Each row comes from the steps of one path. Every step used is in the known rows, and no mark comes twice. Write the path behind each row, first mark first.
In the rows, zero is written as 128.
Known rows:
M Z X N: [102 127 146  91  33 132 152 151 138  78 115 114 119 119 134 140 121 116
 172 141 122 113 143 146 162 149 108 141 135 151 114 160 137 130 177 126
  78 151 118 188 109 122 131]
A L: [ 92 170 133  89  90 126 124 155 135 162 151 127 138 141 166 152  84 116
 130 140 110 139 184 139 128 166 126  94 132 133 120 158 110 154 141 122
 108 163 132 140  70 140 123]
N X Z: [112 144 106 101 115 122 133 129 158 167 153 125 156 146 143 184 103 140
 151  88 140 121 169 149  95 134 143  84 141 130  91 159 167 115 152 147
  74 133 140 118  93 167 132]
V Z X E B G Q: [152 152 126  56  92 131 151 182  91  72 149 116 111  71 125 181 145 126
 134 154 134 131 121 131 111 126 173 210 137 210 132 144 121 140 140 161
  95 153 130 185 133 167  99]
Z X E B G Q F: [133 148 116  52  60 159 130 172 146  73 154 108 109  76 154 176 165 104
 110 149 136 119 126 125 129 137 142 219 139 190 130 117 122 137 171 169
 103 190 154 170  74 162 122]
N X Z V F Q G: [123 131  85 132 104 141 131  97 126 147 143  97 140 119 181 252 108  93
 153 139 138  87 126 137 128 132  85  89 149 124  89 188 173 103  71 174
  82 151  99 151 151 148 153]
X E B G Q: [127 145 103  74 126 107  97 185 162 100 188 129 114  93 147 166 137 151
 131 129 118 128 152 126 102 124 168 158 129 158 139 145 126 136 153 149
 135 174 137 140 104 185 129]
Q F: [ 95 145 126  71  71 156  94 136 156 161 121 118 159 139 184 152 116  91
 150 138 127 146 162 124 131 143 117 129 142 154 105 143 111 133 150 119
 110 168 158 111  47 130 138]
U A L E B G Q: [ 86 118 142 111 113 151  99 186 145 103 189 119  77 131 163 164 148 179
 109 150 137 125 170 151 110 194 160 165  99 119  93 137 104 137 173 127
 178 191 167 142  71 181  91]
B G Q: [ 97 132 103  81 131 122  97 185 144 125 149 102 140 110 168 147  95 149
 142 129  88 154 154 145 104 174 130  99 122 163 107 130 123 133 151 116
 137 193 134  98 112 129 102]
M Z: [119 138 125 105  75 140  98 151 157 124 120 117 140 140 159 142  88 155
 176 108 111 134 172 131 118 151 119 136 138 159 102 168 132 141 152  98
  96 154 128 139  86 134 114]
M N: [ 89 124 111 107 116 133  98 146 164 176 140 139 122 153 144 148 107 132
 171 109 147 180 164 115 154 173 108 100 122 148 146 126 123 126 137 126
 102 142 116 120  82 145 128]
L E X Z M N: [101 107 125 144 143 162 134 135 151 189 162 138 111 136  95 178 161 133
 145 106 148 171 158 153 147 150 162 117 124  86 106 167 155  96 140 188
  90  97 119 149 128 181 110]
F V Z X: [129 130 114  70  88 150 151 174 106 105 113 131 160  92 139 187 106  95
 156 158 141 133 140 124 144 150 142 128 163 211 123 152 132 143 142  92
  57 114 109 151 122 108 105]
Z X: [ 96 125 137  62  75 149 139 136 137 132 142 135 158 114 137 148 117 103
 153 154 137 140 155 118 161 163 140 131 132 170 113 146 148 131 162 113
  85 132 135 149  82 119 120]
F V Z X E L: [142 138 117  78 109 139 187 169 119 100 141 145 153  79 113 240 130  77
 152 172 158 146 127 123 175 130 166 160 153 177 180 133 133 129 158 114
  49  86  83 208 161 173 130]
B E L A: [100 112 198  62 116 120 155 132 156 121 163 167 198 122  94 173 127 159
 156 104 130 185 150 118 169 146 172 163 113 118  97 129  99 124 166 151
  82 120 125 151  89 171  93]
V F Q: [114 126 140  93  59 110 113 109 126 161 158 139 151 121 149 179 119 106
 160 168 115 126 166 106 155 118 100 110 141 133 105 199 156 126 107  93
  90 140 144 143 120 139 145]
N X: [ 95 119 136  91 119 141 111 126 173 170 148 116 150 146 152 166  95 121
 154  97 123 129 171 115 101 145 135  81 119 139 108 143 127 142 147 121
  98 125 140 111  92 138 145]
V Z M N X E L: [130 102 147 135 143 139 160 111 110 202 140 127 121 118  85 250 140  63
 163 125 157 173 128 104 131 130 141 128  95 126 199 126 109 132 109 184
  57  81  68 200 195 205 136]
V F: [114 125 138  96  81 100 121 128 118 176 149 131 140 130 155 163 118 121
 165 144 123 141 153 123 141 134 126 131 130 151 103 186 152 130 127 111
  82 138 143 133 100 121 146]
F Q G B E L A: [ 90 126 146  84 109 167 137 120 155  71 137 146 214 132 110 163 141 117
 148 118  99 179 137 107 176 162 118 165 108 123  75 121  99 154 106 176
 149 123 136 183 117 186  73]
G Q: [114 148 111  90 117 119  80 175 130 132 155 123 167 116 183 137  81 108
 162 127  99 146 168 141 123 161 140  95 110 170 105 153 129 146 148 102
 131 167 157  93 108 143 127]
E B G Q F: [130 142 110  63  84 155  77 168 165  94 133  96 133 109 183 152 147 146
 131 128 132 133 145 120  78 145 144 155 133 168  89 137  79 141 153 143
 123 200 169 116  58 144 105]
L E B G Q F: [120 120 110  69 117 172  81 158 178  99 153  87 100 121 187 164 146 163
 105 129 133 134 140 143  88 157 147 179 128 146  75 127  80 141 167 150
 148 184 191 126  37 148 103]
G Q F V Z X E: [152 175  94  72  68 161 150 191  82  87 130 112 153  63 175 209 102  38
 124 158 118 126 120 157 159 127 116 185 168 243 140 131 134 151 150 122
  82 156 136 143 142 157 131]
G Q F: [121 156 110  80  81 151  78 164 133 134 129 105 170 123 207 144  91  77
 151 131 105 142 157 146 124 152 111 123 123 177  95 138 107 146 153 118
 128 188 175  87  78 143 130]
V Z: [112 146 134  76  92 133 110 145 109 162 116 132 153 133 156 151  91 112
 176 144 121 151 149 126 118 134 149 128 140 175 113 162 114 137 125 107
 101 134 139 131 112 132 114]
U A L E: [ 54 120 159 120  93 153 119 148 138 169 172 139 100 160 164 162 118 124
 132 167 131 141 189 158 161 190 129 139 105 105  99 135 132 127 172 110
 163 157 160 136  69 161 126]
Z V F Q G: [108 118 103 112  93 138  96 111 123 141 130 110 143 101 205 202 103  76
 161 192 119 114 131 110 162 144  84 111 138 144 115 183 133 114  68 125
 118 166  95 147 131 117 150]
A U: [129 112 133  89 109 126 115 168 154 170 162 133 154 137 168 151  84 149
 159 130 122 162 190 147 126 136 148 105 104 138 126 166 156 169 174  95
  78 152 115 116  61 128 172]
M Z X E: [122 143 128  94  57 148 154 151 142 101 137 128 125 108 126 168 108 121
 151 134 122 122 158 141 170 137 119 197 146 179 137 152 172 135 169 122
  77 146 113 192  99 150 125]
A L E: [ 81 149 130  92 116 143 129 142 148 165 172 119 105 149 161 161  94 137
 111 148 112 141 181 159 143 178 133 122 126 113 102 149 113 157 157 132
 132 149 159 150  56 147 117]
L A U: [114  95 157  68 100 117 152 161 151 162 172 139 169 131 159 147  76 193
 152 125 107 155 166 140 144 132 161 155 115 152  95 168 141 174 179 111
  79 138 143 112  65 120 127]
Q F V Z: [126 146 103  84  84 164 110 166 127 136  90 113 156 116 187 186 102  93
 155 145 132 136 146 128 112 130 119 132 175 201 113 156  94 147 135  94
  83 147 134 118  96 127 126]
V F Q G B E L: [124 136 133 122  97 145 122 108 122  92 130 135 183 129 114 190 166  72
 144 138 120 185 130 109 168 156  92 146 107 120  88 141 131 141  76 167
 129 133 117 194 136 180 129]
E X: [107 143 151  98  95 153  98 155 179 149 149 127 163 140 131 117 116 130
 180 116 113 145 178 107 122 125 174  94 132 122 113 177 130 121 150 121
 112 116 140 127 107 153 135]
M Z V F: [129 115 126 145  71 107 119 117 115 145 125 100 100 125 151 170  90 135
 178 148 149  98 122 131 150 159  98 157 137 164 119 185 143 113 116 123
  80 148  97 155 116 103 136]
L E X N: [ 75 128 161 104 111 143 124 141 186 139 167 120 110 148 130 122 146 129
 158 133 110 134 151 147 155 124 173  93 120  73 106 170 117 114 178 154
 145 107 157 148 116 174 161]
X E B: [121 141 119  77  97 120 102 151 177 137 186 156 126 117 140 163 139 119
 155 135 153 124 168 103 127  99 180 159 128 138 150 174 132 138 157 139
 109 126 141 162  73 187 160]
Z V F Q G B E: [101 126 109 143  97 134 109 100  96 119 140 117 150 116 137 178 132  52
 141 163 125 139 111 116 171 171  59 137 113 152 102 143 136 129  52 179
 152 158  99 159 140 132 148]

Which path is each row?
[ 85 148  73  97 100 173  78 134 153 113 117 114 168 144 181 128 109  77
 155 150  85 150 153 109 140 166  90 103 124 152  91 145 127 166  94 124
 184 152 153 149 108 143 111]	F Q G B
[141  98 141 125 122 145 134 118 113 185 152 141 101 114  94 218 155  88
 156 111 171 134 140  85  93 105 156 159 110 158 179 160 106 150  98 187
  67  94  98 187 158 191 144]	V Z M N X E B
[ 98 118  93 124 116 122 124 137 116 187 142 149 143 126 120 188 135 112
 147 122 155 173 152 142 140 159 121  97 128 129 126 162 159 102 123 162
  70 138  92 136 116 151 108]	X Z M N
[105 140 115 118  82 144 110 116 105 110 134 131 176 123 133 164 147  76
 134 132  94 168 142 122 154 152  73 142 122 154  73 154 149 156  66 158
 143 158 138 157 123 147 134]	V F Q G B E
[118 146 185 105 101 152 104 151 169 133 154 153 183 126  91 128 133 125
 163  81 113 175 184 123 126 130 169 110 126 115  99 158 129 117 144 150
  95 126 120 118 105 173 148]	B E X
[ 87 149 161 101  81 125 117 158 177 133 150 127 141 136 126 107 139 107
 191 128 105 133 152 129 142 111 166  71 124  93 121 177 113 113 160 147
 122 118 130 140 135 159 165]	E X N
[132  90 167  72 118 116 166 155 164 146 168 144 181 137 146 168  95 185
 168 121 129 167 161 132 156 130 181 152  99 115 115 157 123 166 190 115
  59 117 121 148  79 150 124]	E L A U
[100 126 153 104 124 168 104 144 189 155 169 118 132 148 133 130 128 150
 156 123 114 143 179 130 134 139 180 120 124 101  90 168 132 128 163 132
 136 103 160 131  88 161 134]	L E X
[108 139  96 127 124 132 134 128 178 185 150 126 118 169 133 198 112 153
 162  59 168 151 161 147 120 155 111  85 135 131 122 128 158 110 133 163
  65 132 124 120  99 174 129]	M N X Z
[100 140 101  78 101 178  76 139 168 118 121 129 176 114 203 167  96 101
 161 152  85 153 183 111 134 141 104  88 142 136  91 168 122 144 108 105
 135 169 132 131 100 141 127]	F Q G
[104 134 114  68 113 117 111 165 190 127 172 137  98 108 123 166 157 165
 133 141 142 134 153 106 112 117 170 160 149 132 152 152 126 127 154 155
 120 154 118 166  77 172 139]	X E B G
[104 141 133 172 115 140 134 141 115 154 152 155 159 142  25 144 186  93
 146  72 153 195 140 143 143 171 135 124 114 114 115 138 161 109 102 225
  98  99  99 154 144 192 105]	G B E X Z M N
[152 157  99  69  63 174 133 184  84  82 103 104 173  80 183 188  96  60
 142 152 125 130 127 144 133 157 112 157 156 248 101 140 111 159 142 100
  72 157 143 127 125 119 105]	G Q F V Z X
[ 82 147  68 103 122 163  86 151 146 123 114 105 163 157 187 109 108  95
 159 129 100 162 137 124 124 185 115 122 113 170  89 127 125 170 110 152
 175 151 155 136  85 122 117]	Q G B
[110 121 128  52  85 136 148 157 168  99 166 138 104  89 109 176 174 150
 127 159 156 121 139 107 133 128 172 187 146 156 147 136 145 125 163 161
  86 141 115 194  70 162 126]	Z X E B G
[130 161 106  68  61 169 170 163 109 116 117 121 138  78 154 217 124  53
 126 171 140 125 124 133 158 117 115 190 185 220 151 135 134 141 151 129
  63 133 122 168 115 145 143]	Q F V Z X E
[114 105 114 105 122 127 134 121 122 179 152 129 174 115 125 208 123  95
 137 110 139 126 157 144  87 134 146  75 121 119  97 176 163 120 136 155
  70 121 116 137 125 146 135]	N X Z M
[ 87 151 100 109 129 158  90 148 137 108 124 125 181 141 141 126 123  91
 139 108 104 187 143 140 124 183 114 132 110 166  75 109 126 162 110 177
 164 160 135 132  80 140 126]	Q G B E
[104 133 123  71  72 125 172 178  95  95 114 128 138  85 137 178 119  82
 161 170 138 122 118 139 162 132 133 106 156 187 136 160 117 139 158 109
  66 120  99 173 151 118 143]	F V Z X N
[130 152  77  94  99 151  83 188 149 110 133 108 173 102 213 177  87  83
 134 122 108 131 157 142 118 154 109 100 146 192 110 141 109 151 156  87
 111 176 151  81  96 136 132]	G Q F V
[123  98 175  94 119 112 177 149 145 125 177 152 189 152  81 147 124 162
 143  96 131 195 141 146 171 160 164 181  73 125 104 115 123 178 174 164
  94 107 126 164  79 164 117]	G B E L A U
[112 129 126 140 115 145 129 148 140 179 143 143 146 129  93 165 156 117
 163  99 143 175 160 134 131 136 154  95 133 107 122 177 158  94 122 176
  67 107  94 140 145 173 110]	E X Z M N
[150 168  85  88  92 157  96 196 100 111 106  98 172 103 204 185  82  78
 145 138 108 141 143 150 106 142 117 128 157 223 103 149  92 157 138  93
  98 167 152  95 124 139 118]	G Q F V Z
[120 139  73 121  95 129 119 114 109 139 138 115 149 105 193 222 115  94
 156 175 137 112 121 143 160 136  89 111 164 135  91 198 174  89  71 153
  97 166  96 149 135 143 142]	X Z V F Q G
[107 115 125  60 112 137  92 160 185 120 145 127 118 119 139 150 149 184
 147 130 147 137 160  97  87 142 169 133 141 132 113 156 101 129 149 132
 108 152 129 144  54 136 114]	E B G
[131 119  95  88 113 158 109 196  72 115  94  88 161  51 178 208 112  76
 112 162  91 148 118 151  77 154 113 125 157 210 107 143  81 147 115 117
 101 184 104 114 153 104  90]	B G Q F V Z M
[130 119  78  83 131 177  83 189 191  74 152  90 102  97 189 190 144 168
  94 127 137 126 140 133  85 159 145 154 156 159  89 129  81 150 174 124
 138 175 170 119  54 147 105]	L E B G Q F V
[124  96 115 126 116 180 131 130 114 185  92  96 132 104 144 237 120  62
 132 113 154 149 128 109  96 150  86 109 143 186 148 132  80 157  97 143
  51 122  95 137 149 124 129]	Q F V Z M N X
[ 76 166 167 114  97 140 149 155 171 139 181 117  90 153 132 126 131 128
 130 142  99 125 157 165 154 138 160  87 124  62 114 170  95 142 170 177
 142 127 149 175 111 178 153]	A L E X N
[115  90 145 125 131 145 130 113  93 205 111 118 128 124 113 192 113  82
 164 109 140 163 143 104  96 148 117 106 112 163 143 143 103 142  92 156
  72 107  91 145 161 132 116]	V Z M N X
[ 94 134 135  74 122 150 127 156 182 130 172 114  68 134 142 172 148 205
  91 143 135 130 167 135 101 175 164 149 140 101  98 150  84 152 155 158
 129 156 151 179  29 153  95]	A L E B G
[ 90  92 121 121 118 136 103 135 126 193 138 139 137 122 126 166 125  94
 158 136 137 181 153 108 141 171 113  93 109 138 148 148 121 134 121 137
  96 131  93 135 118 127 119]	Z M N
[125 112 135 143  45 115 118 104 119 135 134 111 113 115 151 192  93 123
 174 170 131  87 145 113 160 139  69 139 148 144 125 199 146 110  92 103
  88 147  93 169 136 123 128]	M Z V F Q
[132 158  81  78 108 152 112 200 120 100  96  79 141  86 192 191  96 115
 125 136  97 144 124 159  89 155 107 129 169 222 105 125  83 148 130 108
 108 195 131 105 126 121  96]	B G Q F V Z
[ 88 114 125 119 129 146 113 119 180 190 146 119 113 161 136 172  99 135
 167  76 147 154 165 107 121 163 104  80 113 139 148 116 120 138 136 140
  86 131 120 117 102 154 143]	M N X
[119 158 141 135  69 166 107 122 131  96 140 128 178 131 102 138 163  86
 151 116  87 162 148 110 148 133 105 140 127 128  66 173 145 141  71 181
 137 130 141 161 153 171 137]	V F Q G B E X
[115 133 137  99 136 125 139 119 184 169 173 129 144 133 123 219 118  99
 157 112 142 138 158 116 132 124 157 110 105 103 167 126 130 132 165 147
  89 103 112 171 130 205 164]	N X E L
[102 164 138 119  96 190  91 140 169  84 134 127 198 129 109 119 147  82
 158 102  79 168 164 113 137 146 117 113 123 124  79 149 123 143  88 169
 166 134 133 150 134 182 127]	F Q G B E X
[ 88 149 106 103 102 170  88 132 143  95 129 140 192 127 136 148 123  75
 141 124  92 174 162 123 139 171  87 118 120 150  79 128 127 156  90 155
 171 163 131 148 104 158 124]	F Q G B E
[ 80 159 165 125  84 121 127 149 152 112 158 140 155 150  61  87 164  85
 166 103 116 155 137 140 152 133 144 100 100 103 112 133 117 126 147 195
 151 114 135 152 137 180 161]	G B E X N
[119 151 138  64  75 135 168 143  90 142 138 140 139  98 126 180 115  73
 151 173 127 139 135 134 168 125 146 181 146 202 145 146 154 132 146 138
  76 124 121 181 127 152 129]	V Z X E
[107 137  89  83  87 163 100 163 175 139 124 119 156 116 188 182 106  98
 137 136 129 133 158 125 128 143 109 105 163 167 120 146 109 142 157  90
  93 158 136 105  62 124 144]	Q F V
[120 103 112  99 123 135 119 170  79 151 120 136 178  75 140 196 104  74
 148 170 122 141 144 117 103 133 145  92 149 184 127 187 110 148 111  92
  81 114  85 139 153 107 112]	F V Z M
[ 92  79 132 128 134 147 114 110 140 203 144 121 130 128 115 188 117  92
 152 102 143 156 161  96 109 169 112  68  98 131 146 139 120 140 116 157
  86 119  92 135 131 135 137]	Z M N X
[107 144 130  84 119 117 128 144 166 153 171 149 153 123 131 192 122  99
 160 146 140 161 153 117 164 124 160 125 114 106 173 141 132 117 166 132
 110 118 110 173 107 200 152]	X E L
[ 69 138 159 115  68 138 114 162 129 162 152 146 131 150 163 152 112 106
 152 160 131 137 188 135 150 176 121 117 113 123 120 147 131 122 155  94
 135 170 136 126  81 154 129]	U A L
[115 108 112  76 150 142  82 171 173  99 183 104  97 116 161 159 137 188
 125 125 128 134 155 137  91 167 180 149 117 132  88 142 101 142 167 138
 152 165 171 132  66 155 101]	L E B G Q
[130 127 109  73 116 124  77 181 162  90 158 116 129 105 160 143 129 172
 144 119 124 131 155 116  82 149 168 126 121 155 106 151 102 143 149 127
 123 176 151 122  85 148 104]	E B G Q
[114 111 135 117 122 157 131 139 135 168 170 134 151 115 109 168 154 117
 133 129 128 148 166 160 126 129 197 118 136  80  73 193 162 100 149 165
 112  98 139 149 120 169 113]	L E X Z M
[106 131  98 121 131 116 129 118 150 172 162 112 135 137 145 211  92 113
 155 115 172  95 137 147 113 152 132  76 135 125 120 149 154  92 138 164
  82 131 103 124 112 148 145]	N X Z V
[ 74 123 143  57  61 119 153 147 130 114 146 132 141 112 137 137 134  87
 167 165 129 126 136 136 178 145 132 103 128 141 128 144 135 121 176 136
  89 136 127 164 107 120 153]	Z X N
[124  84 110 138 142 152 136 144 110 183 117 115 132 106 116 226 108  94
 155 104 145 150 140 107  92 153 116  78 134 180 156 148 101 155  96 129
  58  99  69 141 174 127 121]	F V Z M N X
[109 143 119 103 118 167 102 127 158  80 129 140 200 133 123 169 144  67
 152 127 116 192 152 114 154 172 104 115  99 108 100 114 106 149 100 154
 152 137 114 184 118 191 119]	F Q G B E L
[101 166 162 113 113 167 133 152 174 154 176 117 108 153 137 140 111 145
 122 124  99 137 181 146 133 160 164 117 127  90  97 172 110 147 157 148
 135 119 161 160  82 170 120]	A L E X
[135 148 113  79 102 152 105 155 184 113 166  89 105 105 167 197 143 124
 110  96 127 102 141 126  69 115 141 165 130 159 130 119  95 153 159 182
 117 185 161 134  88 194 151]	N X E B G Q F
[112 173  96 158 137 162 114 149 142 100 135 116 171 137 109 141 138  91
 153  93 144 152 115 159 137 174 142 128 124 136  83 131 148  96  94 235
 144 132  92 146 129 177 129]	Q G B E X Z V
